Known rows, with every way that one mark hangs from another:
j_814(j_974(j_59 j_520 j_747)): 12 10 7 -1 13 2 12 5 0 17 22 4 2 1 18 -36 12 22 -2 -9 5 -16
j_974(j_59(j_994) j_520 j_747(j_840(j_976)) j_814): 43 15 -5 6 17 14 -21 47 -4 14 41 11 9 -10 13 -40 50 34 -8 2 -7 -8
j_974(j_520 j_747 j_814): 9 1 -3 1 17 -17 11 17 -9 14 34 0 -3 16 -1 -22 24 25 0 7 -1 -17
j_747(j_840): 25 1 -6 -4 10 13 -37 -7 -3 -5 5 1 4 -9 -1 -3 9 -2 -2 -2 -3 10
j_974(j_59 j_520 j_814): 24 -1 -5 4 10 -16 10 24 -4 23 26 3 -1 17 22 -22 14 27 -8 15 -7 -3
j_59(j_974(j_520 j_747(j_840(j_190 j_645))) j_994): 50 36 -6 -2 2 52 -17 29 -9 -10 17 3 5 -33 -17 -28 44 13 -9 -40 3 -8
j_814(j_974(j_520 j_747)): 9 9 5 -2 14 3 8 1 -5 6 14 -1 -1 4 -3 -29 9 16 1 -16 10 -16
j_814(j_974(j_59)): 16 11 7 -2 -1 -5 2 5 0 11 2 3 5 -10 17 -26 -10 9 -4 -8 6 -7
j_865(j_59(j_974(j_747 j_814) j_994(j_520))): 36 30 4 13 -11 -16 12 45 1 4 8 2 16 -26 -7 -35 23 17 -7 8 -7 -20
j_59(j_974 j_994(j_520)): 46 32 -4 13 -10 5 4 39 -14 -13 -8 -4 -5 -24 -24 -24 24 10 -8 -36 0 -7
j_865(j_59(j_974(j_520 j_747(j_840) j_814) j_994)): 52 31 -1 7 -5 -3 -8 42 -4 9 15 3 19 -31 2 -36 29 16 -8 15 -9 -15
j_840(j_190 j_747 j_976): -39 3 15 -6 1 76 5 14 2 -30 -3 7 18 -4 -24 1 -7 5 -1 -35 15 -7
j_865(j_59(j_974(j_814))): 22 18 5 1 -14 -20 4 31 4 9 -2 1 20 -20 11 -20 -4 7 -6 26 -8 -11
j_814(j_974(j_59(j_994))): 30 22 5 5 -6 0 0 15 -5 9 2 4 4 -22 11 -31 -2 10 -5 -16 7 -8
j_677(j_994(j_520)): -27 11 -3 7 11 6 -23 -1 -9 -2 -4 -2 4 13 -30 -6 20 4 -4 -18 2 -1
j_59(j_974(j_520 j_814) j_994): 62 34 -9 8 -10 -8 0 53 -24 0 6 -3 -4 -24 -13 -31 23 18 -9 -20 0 -10
j_677(j_994): -27 14 -3 0 3 5 -30 0 -11 3 -4 1 10 -3 -17 -3 12 -3 -3 -5 2 -2
j_840(j_747 j_976): -33 1 14 -5 -4 47 2 18 -4 -24 -5 6 8 -8 -26 -11 -4 4 1 -7 7 -6
j_875(j_976): -6 -4 0 4 -1 -10 -19 27 7 -2 -4 -1 24 9 3 -1 2 -1 2 -8 -2 -7
j_974(j_59 j_747): -4 3 7 -1 7 -4 10 2 8 18 27 10 7 -9 27 -20 19 12 -2 15 -6 -13
j_865(j_59(j_974(j_520 j_747(j_840(j_976)) j_814))): 26 18 5 -2 2 5 -11 41 8 6 11 4 24 -16 7 -31 22 18 -6 22 -9 -13
j_59(j_974 j_994): 46 36 -3 6 -19 4 -4 37 -16 -7 -7 -1 0 -40 -10 -21 16 3 -7 -23 1 -7

Rows:
39 22 4 4 11 6 -14 10 -4 5 19 6 6 -21 4 -43 21 17 -5 -23 5 -12 | j_814(j_974(j_59(j_994(j_520)) j_747(j_840)))
35 3 -5 -2 26 -9 -13 15 -5 23 47 7 5 5 24 -35 35 30 -7 16 -9 -9 | j_974(j_59 j_520 j_747(j_840) j_814)
47 19 -4 4 8 -15 -23 27 -10 17 39 11 10 -29 18 -36 32 20 -8 10 -7 -12 | j_974(j_59(j_994) j_747(j_840) j_814)
34 22 4 -1 7 23 -14 6 1 3 19 7 6 -22 -3 -43 24 15 -6 -25 7 -10 | j_814(j_974(j_59(j_994(j_520)) j_747(j_840(j_645))))
36 22 4 2 14 28 -18 26 -1 6 19 8 9 -17 7 -44 30 24 -5 -21 5 -10 | j_814(j_974(j_59(j_994) j_520 j_747(j_840(j_976))))
23 21 8 8 5 -2 10 14 -1 8 16 5 3 -16 5 -40 16 19 -3 -22 7 -18 | j_814(j_974(j_59(j_994(j_520)) j_747))
42 31 2 9 -22 -15 2 45 -2 6 -3 2 19 -35 2 -26 7 8 -8 16 -7 -12 | j_865(j_59(j_974(j_814) j_994))
20 9 4 0 8 4 8 8 -1 13 8 2 1 5 15 -29 0 18 -5 -11 5 -5 | j_814(j_974(j_59 j_520))
24 15 0 1 13 53 -14 6 12 0 31 11 12 -16 0 -22 45 15 -9 -30 -1 -3 | j_974(j_59(j_994(j_520)) j_747(j_840(j_190 j_645)))
12 2 -4 -15 8 63 -36 -14 10 -15 8 4 13 -6 -10 7 10 -4 -6 -28 6 14 | j_747(j_840(j_190 j_645))
59 35 -6 2 -2 8 -18 42 -17 -11 18 0 0 -33 -29 -41 42 18 -10 -29 1 -13 | j_59(j_974(j_747(j_840(j_645)) j_814) j_994(j_520))
38 21 1 -3 10 32 -14 8 -1 9 25 7 5 -18 3 -43 28 19 -6 -20 5 -8 | j_814(j_974(j_59(j_994) j_520 j_747(j_840(j_645))))
34 15 -4 11 10 -14 13 36 -8 25 42 8 1 -3 17 -38 38 33 -7 8 -6 -17 | j_974(j_59(j_994) j_520 j_747 j_814)
48 16 -4 9 14 -14 -16 27 -8 12 39 8 6 -16 8 -39 39 26 -8 -1 -7 -11 | j_974(j_59(j_994(j_520)) j_747(j_840) j_814)
8 3 0 -7 13 57 -42 10 10 -19 -1 5 19 -5 -5 7 12 2 -4 -30 6 11 | j_747(j_840(j_190 j_976))
45 21 -3 4 11 4 -22 24 -5 14 40 11 17 -26 20 -29 30 21 -9 -9 -2 -12 | j_974(j_59(j_994) j_747(j_840(j_190)) j_814)
33 18 2 -1 3 -8 -6 28 2 11 16 2 20 -16 9 -31 19 15 -6 25 -10 -14 | j_865(j_59(j_974(j_520 j_747(j_840) j_814)))
18 12 7 -5 23 38 -14 11 7 5 21 7 15 -3 14 -32 20 23 -5 -28 8 -9 | j_814(j_974(j_59 j_520 j_747(j_840(j_190 j_976))))
16 20 8 0 -10 -22 8 29 5 12 9 3 22 -23 12 -27 6 10 -5 29 -8 -20 | j_865(j_59(j_974(j_747 j_814)))
59 35 -6 4 3 20 -17 33 -18 -5 15 1 0 -35 -11 -34 44 14 -7 -24 -3 -10 | j_59(j_974(j_520 j_747(j_840)) j_994)
15 17 4 7 0 1 8 16 3 16 26 11 5 -24 20 -25 29 13 -4 3 -6 -14 | j_974(j_59(j_994) j_747)
3 -1 -1 -16 3 61 -45 9 12 -18 -2 6 12 -9 -18 -4 19 -1 -3 -9 2 15 | j_747(j_840(j_645 j_976))
40 15 -3 1 9 8 -17 24 -1 9 40 10 6 -17 -1 -39 42 24 -9 -3 -5 -8 | j_974(j_59(j_994(j_520)) j_747(j_840(j_645)) j_814)
51 33 -7 9 -10 14 2 40 -17 -5 -2 -2 -5 -25 -12 -24 26 11 -8 -25 -1 -6 | j_59(j_974(j_520) j_994)
19 10 2 -11 17 29 -16 -6 -2 -1 18 1 2 -2 -11 -31 16 13 -1 -20 10 -7 | j_814(j_974(j_520 j_747(j_840(j_645))))
-1 2 1 -16 7 84 -43 6 17 -23 0 7 20 -6 -17 6 16 0 -5 -32 9 15 | j_747(j_840(j_190 j_645 j_976))
37 16 -3 10 -9 -23 0 36 -8 17 18 6 4 -16 17 -24 11 17 -8 8 -5 -6 | j_974(j_59(j_994) j_814)
20 17 5 1 -2 -14 12 32 4 14 13 2 17 -11 9 -29 14 17 -5 26 -9 -19 | j_865(j_59(j_974(j_520 j_747 j_814)))
53 15 -8 7 18 -4 -15 30 -11 21 46 8 4 -10 16 -41 45 31 -9 7 -8 -10 | j_974(j_59(j_994) j_520 j_747(j_840) j_814)
